Known rows, with every way that one mark hangs from another:
vopub{dugema raru}: [ -2   3 -19 -11  -8  -9 -28   2  19 -21  -2  -4   0 -35  -1   4 -10 -15
  29  -1 -30   4   7  -5   5  16   0  10  27   1]
zikap{vobe{bomipe{daki} kela}}: [  4  -1   7   5  14   0  -7 -37   8  -2  16   9 -14  -4  -2 -18  -2  -6
  -6   7 -19  13   9  -1   1 -10   1  -1  -4  10]
fozim{raru}: [ -4  -4   1 -10  -5 -17 -15  18  17  -9  -7  -3  10  -6  -8  -9   6  -7
  15  -1  -6  -3   3   4  12 -11 -11 -13   8  14]
zikap{daki}: [  9  -1 -16  -1 -11  -4   5   8   1   5  10   5   9   4  -3  -5  13  -2
  13   0  12  26 -16  13  16   8  -7   2  -5  12]
vobe{bomipe kela{fozim{raru}} luzega}: [-25  -2  18  12   5 -20  -3  21  30 -15   5   3 -12  17 -11   0 -10   7
 -19  11  -4 -15   0  -2 -12 -14  13  -6   2  -5]
kugu{vobe{bomipe kela{fozim{raru}}}}: [-27  11  33 -19  12 -26  -5  11  29 -10  12  12  -4   3 -14  -4 -21 -17
  -5  13 -14   2  30   9   8  -6  30  -1   1   2]
vobe{kela luzega}: [ -7   2 -23   7 -21   0  -9   1  23  -7   0  -4   4   1  -5 -11  14   1
 -17  -3  -2 -19 -13 -11 -11  -7   3   2  -3   0]
zikap{daki{vibodef} vobe{bomipe}}: [ 21  -5   0 -20   3  12   8  -1  -9  12  16  24  -3  13   2   6 -15   6
   4   6   6  29  -9  34  20 -23  -7  -5  -9   5]
bomipe{daki{vibodef}}: [ 21  16 -23   5   8  -3 -17   4 -12   6   1   3   6   1  -7  -8  -5 -12
  11   2 -14 -17  22   6  22 -16  -9 -10   8   9]
vobe{kela}: [  0   3 -15  -7 -17  -8 -10 -10  26  -4   7   7   7  -5  -4  -5   9  -5
   5  -6 -13  -1   0  -8   0  -4   4  -4  -1   6]
zenuf{pife vobe{bomipe{daki} luzega}}: [  3   5  24  18  24  13   0   8 -28   6 -18 -17 -13   2  18  22  -7  -3
  -8   0   6  -9   3  -5   0  11  -2   9   5 -15]
zikap{daki{vibodef} vobe{bomipe luzega}}: [ 15  -8  -5   2   1  15  10   8 -11   8   9  14  -3  15  -1   2 -12  12
 -20   7  16  15 -18  27  11 -29 -10   0  -8  -4]
vopub{raru}: [ -5  -2 -21 -12 -11  -9 -28   5   9  -7 -13  -1   2 -18  -2  -4  -6  -9
  23  -3 -11   7   3   4   0  12  -9   9  13   3]
vobe{bomipe}: [ -6  -7 -11   2  -7  -9  -4   9   6  -2   6   9   0   4   4   0  -2  -8
   6   1  -8  11   7  18  -4   0  -3   5   4   6]
zenuf{vobe{bomipe}}: [ -3  -1  13 -13   5  -1   1   6   4  -1  -6   2  -7   5  19  20  -4   3
  13   4   0  12   7  13   5  11   0   1   3  -2]
zenuf{pife vobe{bomipe{daki} kela}}: [  8  13  32   2  27   7   0 -22  -9   2  -3  -5 -17  -4  20  25  -8  -4
  15   1 -10  -2  14 -16   0   9  18  -3   2 -13]
tulepu{bomipe{daki} vibodef}: [  4   4  -6  -2  26 -21   2 -19 -20 -14  -6  10   7 -17  -7 -19  11 -14
  19   7  -4  -1   5  13  14  29 -11   8   5  19]
kugu{vobe{bomipe luzega}}: [-23   0  -9  -3  -4   3   0  19   1  -3  -2   2   5   2  -3 -11  -7 -21
 -27   3   4  -8  11  17  -6   6   2  21   0  -1]
kugu{vobe{luzega}}: [-16   5 -17  -9 -16   1 -11  19   4  -2  -7  -5  20  -6 -11 -15   6 -14
 -21  -5   4 -14   1   5   6   6  -6  16  -3   6]
kugu{vobe{bomipe kela luzega{pife}}}: [-14  -5  -5  -9 -20   7  20  -6  -1  -4   7   2   9   2 -12 -18  -3 -14
 -18  -1  -2 -16  10 -13 -19   5  22  10  -4  -4]
kugu{vobe{kela{fozim{raru}}}}: [-21  15  24 -25   5 -25 -16   8  34  -9   5   8   9  -1 -21 -10  -9 -11
   0   4 -11  -4  19  -1  21  -5  21  -2  -1   8]
zenuf{pife{luzega} vobe{bomipe}}: [ -2  -9  17  -8  10   2  11  20 -13  16 -10  -6   4 -15  28  34  -3   1
  13 -12  12  11   1   1 -12  17 -11 -10  -4  -9]
zikap{daki vobe}: [ 16  -4  -2 -13 -11   1  -5 -10   2   9  12   8  10   0  -9  -9   9  11
   8  -3  12  37 -29  15  28   0 -19   2  -8  13]
kugu{vobe{kela luzega{pife}}}: [ -4   1 -15 -13 -27   7   8  -5   7  -6   0  -4  20  -5 -18 -22  11  -8
 -11  -7   2 -20   3 -25  -6  -1  17   9  -6   1]
tulepu{vibodef}: [ -1   0 -12  -3 -12 -12 -10   3   7 -14  -4  10   6 -10  -9  -2  13 -10
  13  -2  -2  -4   1  10   5  23  -4   5   0   8]
pife{luzega}: [ -5  -7 -33   3 -10 -13  -5  24   7   9   2  -4  20 -11   1  -9  14  -4
  12 -14   7   2  -3   4  -7   7 -25 -13  -2  10]

Rows:
[ -3  -8  -2  20  14   4  -6 -10  -9   3   2  -4 -13   2  -6 -19   0   3
 -21   5   2   3  -3   9  -1  -7 -21  11   0   6]	zikap{vobe{bomipe{daki} luzega}}
[  2 -19   1   2 -23  10  12 -22   6  -3  11   4  -4   1 -10 -16   4  15
 -18  -3   2   5 -13 -17 -22  -8   3   3  -9   0]	zikap{vobe{bomipe kela luzega{pife}}}
[  5  -5  -6  -5 -22   7  10   5  -9   0 -19 -19  13   2  -2   3  24  20
  11  -8  12  -9 -15 -17   4   9  -6  -4   2  -2]	zenuf{vobe{luzega{pife}}}
[ 29   1  -7 -21  -7  10  -4   0  -5  11  12  16  10   2  -7   0  -3  11
   9   0   9  26 -16  20  31 -21 -12  -8  -8   7]	zikap{daki{vibodef} vobe}
[ 21   0   1 -18   0  14   6 -17   5   6  24  28  -8  11   0   3 -19   8
  -2   8   1  22  -9  19  11 -29  12  -9 -10   1]	zikap{daki{vibodef} vobe{bomipe kela}}
[ -3   7  14  -1 -19  -5   6  -3   9  -3  -2 -11   0  14 -10   6  13  32
   7  -6   9  -6 -10 -28  -2   9  18  -9  -4 -13]	zenuf{vobe{kela{fozim} luzega{pife}}}
[  9   8 -13  14  19   0  -8   1 -20   8   7  10  -8  10   0  -1 -19 -17
  10  10 -17 -10  30  16  11 -15  -3  -9   7   6]	vobe{bomipe{daki{vibodef}}}
[  1   1  16   8  31  -1  10  10 -27  16 -12 -15  -3 -11  21  22  -6  -5
  16  -6  11   5  11  -3  -7  20 -14 -12   0  -7]	zenuf{pife{luzega} vobe{bomipe{daki}}}
[ -2 -18 -12  11 -25   2  13   9 -12  -2   1  -4   5   4  -8 -11   7   5
  -5  -2   6  -8  -4  -4 -18   3  -9   5   5   3]	vobe{bomipe luzega{pife}}
[ -3  -3  18 -13   9   6  12   8   0   9  -6  -5  -3 -12  25  35  -1   2
   8 -12   4   3  -2 -13 -22  12   4 -14  -7 -15]	zenuf{pife{luzega} vobe{bomipe kela}}
[ -1 -12   1  -1 -11   7  20   8 -15  -2 -11 -12   0   9   5  10   7  16
   5   0  11  -1  -6  -9 -11   9   1   1   6  -9]	zenuf{vobe{bomipe luzega{pife}}}
[-10   9   0  16  25   8   4 -13   3 -10  -6 -10 -21  10  11   5   2  -2
 -15  11  -3 -19   2 -10  -6  -4  16  -4   3  -8]	zenuf{vobe{bomipe{daki} kela luzega}}
[  8 -16   0  22  -1   7   9 -19 -21   4   1  -8  -5   1 -16 -27   4  12
  -8  -1   6   6  -4  -7  -6   1 -17   6   0   9]	zikap{vobe{bomipe{daki} luzega{pife}}}
[  3   9 -20  26  14   7   1  -5  -5  -4   5   6 -16  16   0  -5 -18  -9
 -20  12 -11 -38  18   0 -10 -29  12  -6   7  -8]	vobe{bomipe{daki{vibodef}} kela luzega}
[ -4  -6   5  -3 -14   7  20 -10   4  -6  -6  -8  -6   8   5   5   4  14
  -2  -1   1 -11  -7 -19 -19   2  14  -4   0 -11]	zenuf{vobe{bomipe kela luzega{pife}}}
[  8 -12  11  -6  -2   3   5  -6  -6   6  17  16  -2   4   0  -3   3   7
   1   6  11  46 -20  25  12   1 -13   8 -10  10]	zikap{daki vobe{bomipe}}
[  2 -11 -13  32  -2   1  13   0 -26  -1  -1 -10  -2   8 -14 -23   7  -1
  -4   4   9 -13   4 -10 -15   8  -6   4   6   4]	vobe{bomipe{daki} luzega{pife}}
[  1   8  24  19  13 -14 -10 -30  13   0  24  12 -23   6 -10 -12  -7   9
  -1   8 -16  24  11   4   5  -5   4   0  -7   2]	zikap{vobe{bomipe{daki} kela{fozim}}}
[ 21   9 -18  -6  19 -11   0  -8 -23   1  -1   9  15  -5  -1 -12  -4  -7
  18   7 -14  -9  17  12  23 -12 -16  -5   7  16]	tulepu{bomipe{daki{vibodef}}}
[  4   6  17  -9  -9  12  -5   1   8   2 -16 -13   2  -2  17  31   9   9
  -9 -11   3 -15 -15 -24  -2   1  11   2  -3 -18]	zenuf{pife vobe{kela luzega}}
[ -3  -2  -3  22  12   2  -5 -27   9  -5  10   3 -15   2  -6 -21  -2   3
 -29   8  -5  -5  -3  -3 -11 -13  -2   7  -4  -1]	zikap{vobe{bomipe{daki} kela luzega}}
[ -1  -2  26   1  -3  15  -1  19 -10   4 -16 -12  -6   2  22  33  -2   4
  -6  -3   6  -3 -11   1  -8  12   0  10   2 -19]	zenuf{pife vobe{bomipe luzega}}
[  1   3  11 -17  -1   1   5   4   8  13  -9 -12   9 -18  18  28   9   7
  13 -19  10   0  -9 -22  -9   9   1 -17  -9  -8]	zenuf{pife{luzega} vobe{kela}}
[  5   3  16  -8 -11  11 -10  17  -7   6 -23 -16   5  -6  16  29   9   9
  -3 -12   8  -8 -18  -9   4  12  -7   6   0 -11]	zenuf{pife vobe{luzega}}
[  0  -5   2  18  14   7  16  -5 -30   0 -14 -18  -8   8   3  -3   7   8
   8   5  11  -8   5 -12  -4   8   1  -3   9  -3]	zenuf{vobe{bomipe{daki} luzega{pife}}}
[ -2  10  26  -4   3 -10   0  13  13  12  -2  -7   4  -6  12  33   4  16
  15 -17  10   6  -7 -19  -7  16   3 -20  -9 -14]	zenuf{pife{luzega} vobe{kela{fozim}}}
[-21   9  -3  14  16   1   5  -9   1  -5   5   1  -8   3  -4 -20  -8 -25
 -33  10  -8 -21  18  -3  -7  -7  17  14   1  -2]	kugu{vobe{bomipe{daki} kela luzega}}
